Each row was made from one walk, in order. Every step used is in the known rows, and no mark comes twice. Write each row's walk.
Known rows
feku/sudog/kevo/tuket/tomol/zuvo: [ 24.3  15.5  23.8   1.3  -6.3   9.7  16.6  26.5  -3.8  21.8  15.5   2.0
  -0.7  -0.3  -3.7  -5.2  -4.9  -9.2   1.9  33.9  -0.7  -8.1  24.7 -10.6
 -29.9]
zuvo/nebote/sudog/kevo: [  8.6   9.1  28.9   0.2  -8.0   9.5  12.3  26.7   9.5  59.4  35.3   7.8
 -23.2  -3.8 -25.3  -6.2  -8.5  -4.3 -15.6  23.8  -2.8  -1.4  -8.8 -18.1
 -35.3]
zuvo/nebote/sudog/feku: [ 11.7   4.9  29.3  -3.0 -12.0   9.3  18.6  30.3  16.4  58.8  41.1   0.7
 -21.8  17.0 -16.0  -6.7  -5.5  -5.3  -9.9  15.7  -1.6  -0.1  -1.8 -18.1
 -23.9]
feku/sudog/kevo/tuket/tomol/zurut: [  8.6   6.6  26.0   3.7  -8.7  14.0   8.2  43.5   1.0  24.8   9.1  14.2
  22.4 -18.4 -27.5  -4.5 -10.0  -8.7   1.5  30.0  -7.7  -8.3  -4.1 -19.2
 -32.3]
nebote/zuvo/tomol/sudog: [ 14.3  11.2  18.4   2.8  -9.9   9.2  32.9  13.6  16.3  32.3  28.2  15.7
 -28.7   3.3 -15.0   9.5  -2.3  -4.6  -1.5  19.5  -1.0  -6.9   5.0 -22.5
 -22.1]
tomol/zuvo: [ 18.2   8.5  11.0  10.2  -6.4   6.4  33.0   6.0  -4.0   5.1  17.3  -7.8
  -1.6   2.9  -4.4  -3.2  -6.6  -5.2   2.8  19.6   0.1  -6.1  17.8 -10.4
 -11.7]
tuket/tomol/sudog/kevo/zuvo: [ 18.2  16.0  20.5  -9.1 -10.5   8.0   1.4  23.9   0.8  22.6  18.6  14.6
 -21.3   2.2 -30.8   5.2  -2.3  -5.3 -15.9  29.9  -1.0  -1.9 -13.8 -16.5
 -39.3]
nebote/sudog/kevo/zuvo/tomol: [ 33.1  13.4  15.3   2.0 -15.6  13.4  16.4  13.9   3.0  48.2  23.1  10.6
 -19.0  -1.2 -18.0  -0.2  -2.0  -7.1 -15.2  34.0  -2.8  -6.4  -4.5 -15.7
 -42.0]
nebote/zuvo/tomol/sudog/kevo/tuket: [ 24.8  14.0  25.9  21.3  -3.6  13.1  17.7  25.5   8.4  36.4  18.4  17.3
 -23.7  -6.2 -20.3   3.1   4.0 -11.8  -7.2  29.8  -7.3  -8.2  -8.9 -15.2
 -37.8]
nebote/zuvo: [ 20.8   4.2   3.4  20.3 -14.2  13.7  25.6  -4.8   5.5   0.8  30.4  -6.3
  -1.3  16.9 -11.2   6.4  -9.7  -6.9   6.5  30.7  -4.2  -8.4  -9.0 -13.8
 -29.4]
tomol/zurut: [  1.4  -0.5  13.2  12.3  -8.7  10.5  24.3  23.8   1.0   7.8  10.6   4.4
  21.4 -15.6 -28.1  -2.7 -11.4  -4.9   1.6  16.0  -6.6  -6.2 -11.1 -19.1
 -13.5]
tuket/tomol/zuvo: [ 14.5  11.8  11.2  -8.4  -5.8   8.4  24.8  13.6  -4.3  20.1  18.2  -3.5
   3.2  -1.3   1.1  -4.5  -6.6  -5.7   0.2  27.8   1.1  -7.2  28.7 -11.3
 -16.9]
feku/sudog/kevo: [ 21.0   5.3  25.1   7.4 -22.0   9.5   5.8  21.3   4.9  14.6  27.9   2.8
 -19.1   3.7 -30.8   0.6 -11.0  -1.0   0.9  23.1  -4.0  -2.3  -8.1 -18.2
 -41.0]
zuvo/kevo/tuket/tomol: [  2.2   9.7  19.6   5.0 -10.0  19.0   3.1  36.2   3.2  -9.9  23.0   8.6
  -1.1 -19.3  -7.2  -0.2   1.4 -11.3 -11.3  36.0  -8.0 -13.0   9.4  -9.4
 -33.9]
zurut/tomol/zuvo/nebote/sudog/kevo/tuket: [ 21.3  18.8  29.1  16.3   0.0  12.0  11.9  33.4   5.9  41.6  18.5  14.6
  -4.5 -11.3 -14.8  -8.4   1.0 -13.3 -10.6  43.5  -0.4 -11.5  -0.3 -10.1
 -36.1]
kevo/tuket/tomol: [ 13.0   9.2  15.8  -0.5 -13.4  18.5   3.2  32.1   2.9  12.3  24.0  13.2
   5.0 -16.5 -10.9  -2.0   5.5 -10.4  -7.8  33.6  -2.7 -15.5   2.1  -9.5
 -32.7]
kevo/tuket/tomol/zuvo: [ 18.8  14.2  15.3   3.0  -2.7  11.1  22.2  21.5  -4.8  15.7  14.7   1.4
   6.7  -6.1   2.0  -5.4  -0.2 -10.7  -0.9  31.5  -0.3 -11.5  24.4  -7.6
 -19.6]
sudog/kevo/tuket: [ 22.5   7.9  21.6  25.5  -9.0  15.3   6.0  27.6   0.2  14.7  18.0   9.0
  -8.8 -13.9 -24.2  -3.1   4.3 -10.4  -8.9  28.8  -7.7  -9.5 -16.6  -9.1
 -36.7]
zurut/tomol/sudog: [  4.9  14.5  20.2  -8.2 -12.1   6.2   8.8  27.1  15.4  -2.0  20.4  25.7
 -14.2 -11.0 -28.8   4.7   1.3  -1.3   0.4  28.6   3.9 -10.7  -4.2 -21.2
 -19.9]
sudog/kevo: [ 15.5   4.9  16.2   7.3 -12.9  10.2   8.6  15.4   0.6  27.3  22.2   0.9
 -16.6  -6.3 -28.5  -2.3  -6.2  -2.0  -7.5  23.4  -6.6  -1.5 -10.8 -15.5
 -34.9]
zuvo/kevo/sudog: [  4.9   9.8  28.3  13.0 -15.3  12.8   8.5  36.7   1.0 -43.1  34.2  -1.6
 -18.5 -10.3 -14.5  -5.2 -16.6  -4.8 -11.5  19.5  -6.6  -3.4   0.3 -13.1
 -26.2]
feku/sudog/kevo/zuvo/tomol: [ 34.6  11.7  14.4   8.2 -23.1  13.7  15.3  12.9   3.5  38.3  23.9   5.5
 -17.9   1.2 -18.3   5.6  -4.5  -7.0 -14.4  35.9  -1.2  -7.2   0.5 -15.0
 -47.0]
zurut/tomol/zuvo: [ 20.6  15.4   6.4   4.5  -7.8   6.8  23.1   6.9  -0.7   1.2  10.5   0.1
  10.3  -3.2  -5.5  -3.6  -6.0  -5.2   4.8  41.6   4.5 -11.4  19.7 -11.1
 -17.6]
feku/sudog/kevo/zuvo/tomol/zurut: [ 20.7   6.7  17.5  11.4 -13.9  11.7  23.4  23.1   1.8  37.2   7.9   7.7
  10.8  -9.1 -27.5   1.7 -13.5  -7.5  -5.7  29.3  -5.4  -4.9  -4.5 -21.5
 -33.7]
zurut/tomol/zuvo/nebote/sudog: [  8.9  15.7  24.2  -2.1  -5.2   8.0  25.9  22.7  13.3  41.3  32.4   9.0
  -3.3  -0.7  -6.3  -6.7  -7.3  -7.8  -8.2  34.2   6.8 -10.4  12.5 -14.9
 -19.8]

Write each row's walk
[  7.2   9.3  11.5  17.3 -14.3  13.3  22.1  14.8   9.0  37.1  36.5  -1.7
  -5.8  -2.0 -14.1   8.1  -3.9 -11.9 -31.7  31.6   6.0  -9.1  -5.6  -8.7
 -31.9]
kevo/zuvo/nebote
[  9.8  11.3  15.2  15.9 -11.6  11.7  17.2  16.1   6.6  55.7  33.0  -2.1
 -13.0  -2.9 -20.0   6.3  -6.0 -10.5 -34.1  35.1   3.2  -4.7  -7.6 -10.2
 -39.9]
sudog/kevo/zuvo/nebote
[  4.4  15.2  11.2  11.4  -5.9   8.7  31.4  14.1  10.0  47.7  26.3  -3.4
   3.2  -8.0  -1.3   0.8  -7.5  -9.5 -18.7  43.2   9.8 -10.9  24.4  -9.9
 -21.1]
zurut/tomol/zuvo/nebote
[ 18.1   7.3  26.4  -3.4 -10.4   9.4   6.1  23.3   3.7  29.8  27.1  10.2
 -21.0  -0.2 -29.5  -8.4  -6.8  -1.2  -1.6  20.8  -6.9  -1.4 -15.3 -18.9
 -33.8]
nebote/sudog/kevo
[ 13.0   6.5  31.2   7.1 -15.2  10.7   7.9  38.1   4.3  -7.6  33.6  -9.1
 -25.9  10.8 -15.2  -7.9 -15.0  -3.7  -8.5  15.5  -8.4   4.1   1.6 -15.5
 -26.2]
zuvo/kevo/sudog/feku
[  9.8  10.4  21.8  34.9  -0.8  14.2  22.8  26.4  -1.0 -31.2  14.0  -1.8
  -4.1 -12.6  -2.5  -0.9  -0.5 -14.0  -6.0  28.7  -9.7 -10.5  11.1  -5.9
 -20.9]
tomol/zuvo/kevo/tuket
[ 10.5   5.3  27.8  -5.8 -11.5   4.9  15.8  30.6  13.1  28.7  28.0   6.6
 -32.2  14.8 -25.8   0.5  -0.9  -0.7  -0.9   5.4  -3.8   2.5  -3.9 -21.5
 -16.2]
tomol/sudog/feku
[ 17.5   6.8  11.7  11.5  -8.5  12.0  25.7  19.6  -0.9  45.5   4.7   6.9
  12.6 -15.2 -26.2  -0.2 -10.5  -7.7 -11.1  30.0  -6.9  -4.1  -6.6 -19.6
 -29.9]
sudog/kevo/zuvo/tomol/zurut
[ 17.4  14.3  28.4   4.0 -10.6   8.2  10.1  35.5   2.8  -7.1  23.7  -9.0
 -16.6  11.3  -8.0 -10.0 -16.5  -4.7  -3.4  30.2  -4.4   2.0  16.2 -14.6
 -25.1]
zurut/tomol/zuvo/kevo/sudog/feku
[ 15.6  11.9  33.3  -5.6  -3.9  10.4  18.9  37.1  11.7  68.2  34.2   2.5
 -14.0  15.5  -3.7 -10.3  -2.6 -10.2  -9.9  24.0  -0.9  -2.7  14.9 -14.6
 -24.0]
kevo/tuket/tomol/zuvo/nebote/sudog/feku
[  1.8  14.1  13.6  14.4  -4.5   9.1  21.2  13.9   0.9 -33.9  11.9  -6.6
  -1.8  -8.9  -1.7   0.2 -11.9  -6.0  -1.9  41.0  -5.4  -6.8  25.9 -11.7
 -20.0]
zurut/tomol/zuvo/kevo
[ 22.4  17.4  24.6  -4.7   0.8   9.5  16.6  26.5  -5.1  31.9  15.0   7.0
  -1.7  -2.6  -3.4 -10.9  -2.4  -9.8   0.5  32.4  -2.4  -7.3  19.7 -10.8
 -25.4]
nebote/sudog/kevo/tuket/tomol/zuvo
[  4.5   6.2  20.1   3.7  -3.0  14.2   9.7  38.5  -2.5  32.9   5.2  13.5
  24.2 -25.0 -26.5  -6.4  -7.1  -9.8  -4.0  29.8  -9.1  -7.8  -5.8 -17.3
 -28.6]
sudog/kevo/tuket/tomol/zurut
[ -3.5  11.1  17.1   4.3  -3.1  10.2  22.8  20.4  -1.9 -18.8  18.2  -9.1
  -7.6  -6.7   3.0  -0.5 -12.2  -6.4  -5.4  29.9  -8.0  -3.5  32.7 -12.2
 -19.0]
tuket/tomol/zuvo/kevo
[ 11.6   8.2  16.8  40.8  -6.3  18.8  18.2  19.0   4.4 -34.4  22.3  -0.8
  -4.5  -3.2  -7.0   5.4  -2.4 -15.1  -3.9  36.3 -12.4 -12.0  -5.4  -7.9
 -32.6]
nebote/zuvo/kevo/tuket
[ 17.5   8.0  27.8  -1.2 -12.3  10.0  16.0  28.7  13.5  54.0  39.0   0.6
 -20.1  22.6 -17.2  -4.2  -4.9  -7.2 -13.6  20.9  -0.5  -0.4  -7.5 -15.9
 -28.3]
kevo/zuvo/nebote/sudog/feku
[ -0.7  14.7  28.5  -0.3  -2.7  11.9  12.3  36.6  12.1  -4.8  24.6  19.9
 -20.8  -5.4 -14.1   7.3   0.1  -9.8  -4.0  26.5  -5.9  -8.5   4.7 -18.3
 -26.0]
nebote/zuvo/kevo/tuket/tomol/sudog
[ 30.9  10.6  18.8  11.5 -22.3  10.5   2.6  15.6  -1.1   1.7  23.9   2.5
 -12.3  11.7 -30.5   5.6  -8.0  -5.9  -8.8  32.1  -1.5  -4.1 -18.5 -13.6
 -46.4]
feku/sudog/kevo/zuvo
[  9.7  13.7  28.1  -5.4  -6.9  16.7   1.9  40.4   7.7  56.0  30.5  16.5
  -6.9 -15.5 -14.2  -6.0   1.4 -11.2 -18.1  37.2  -2.3 -10.7   2.0 -12.4
 -41.3]
zuvo/nebote/sudog/kevo/tuket/tomol
[ 21.8  10.1  24.4  -6.0 -13.0   7.2  19.7  26.5  12.9  47.5  24.7   9.0
 -34.4  15.1 -20.8   3.7   0.9  -4.4  -9.0  14.6  -2.0   0.8   1.9 -20.8
 -23.9]
kevo/zuvo/tomol/sudog/feku
[ 23.6   6.0  27.0   1.3 -18.6  10.3   8.1  34.2   4.1  14.8  34.8  -4.7
 -19.7  14.2 -19.2  -9.6 -10.7  -3.1  -4.4  12.9  -3.1   1.5  -5.7 -15.3
 -25.9]
kevo/sudog/feku
[ 28.9  12.4  19.6   2.7 -12.8  10.3   3.1  16.8  -2.0  13.2  22.8   8.5
 -14.0   8.9 -30.2  -1.7  -4.9  -6.3 -10.1  30.5  -3.7  -3.3 -24.4 -13.7
 -40.7]
nebote/sudog/kevo/zuvo
[ 17.3   7.8  27.6  12.9 -13.8  11.6  12.9  28.7   5.1  -6.2  35.0 -12.9
 -24.0  22.4 -10.9  -4.8 -18.4  -5.3  -3.7  21.6  -9.5   4.5   0.6 -15.9
 -29.8]
nebote/zuvo/kevo/sudog/feku
[ 27.1  10.8  11.4  10.6 -14.8  11.0   5.1   9.8  -4.5  11.8  19.2   1.5
 -10.8   4.1 -29.1   3.2  -4.4  -6.5 -15.5  32.4  -3.5  -3.3 -20.5 -11.3
 -41.6]
sudog/kevo/zuvo
[ 13.6  17.0  26.0  -3.3  -3.0   6.7  14.9  22.5   8.1  60.3  25.7   7.9
 -14.3  -3.1 -18.0  -8.4  -9.9  -5.6 -11.0  39.1   1.4  -3.3   5.2 -17.2
 -33.6]
zurut/tomol/zuvo/nebote/sudog/kevo
[ 20.0  14.6  31.6  20.0   0.4  11.5  17.9  32.7   3.5  44.0  23.6   9.7
 -12.3  -7.5 -14.7  -8.1   0.6 -13.6 -12.6  29.3  -3.6  -7.7  -2.5  -9.7
 -32.2]
tomol/zuvo/nebote/sudog/kevo/tuket
[ 29.2  10.0   5.4   9.8 -19.5  15.5  22.7   7.8   3.6  28.1  23.3   5.0
  -8.6  -4.5 -11.5   5.6   0.6  -8.5 -16.8  33.1   0.0 -11.2   1.1 -11.9
 -34.8]
kevo/zuvo/tomol
[ 26.5   7.7  28.3  25.9 -16.3  14.7   4.0  32.7   3.9   5.1  23.0  10.1
 -10.5  -5.9 -26.0  -0.8   0.7  -9.9  -2.6  28.2  -6.1 -10.3 -13.6 -11.4
 -42.0]
feku/sudog/kevo/tuket
[  6.3  18.4  20.3   6.0  -9.3   8.6  12.2  22.9  13.1  54.6  28.0  11.2
 -16.5  -6.2 -24.9   8.3  -4.0  -9.5 -32.7  43.3   7.1  -6.4  -6.0 -14.1
 -39.9]
zurut/tomol/sudog/kevo/zuvo/nebote
[  3.4  13.1  28.9  -9.9  -7.2  10.6   7.9  42.6  11.5  12.2  24.4  27.1
 -17.9 -14.6 -21.4   2.8   6.9  -7.2  -5.7  18.1  -0.9 -10.9   0.0 -17.7
 -21.9]
kevo/tuket/tomol/sudog
[ 13.2  11.5  21.4  15.7 -17.4  11.2  15.1  19.8   9.9  47.7  36.8  -1.1
 -15.2   3.2 -21.3   8.3  -8.8 -10.1 -29.4  34.5   4.6  -5.2  -6.1 -11.8
 -44.1]
feku/sudog/kevo/zuvo/nebote
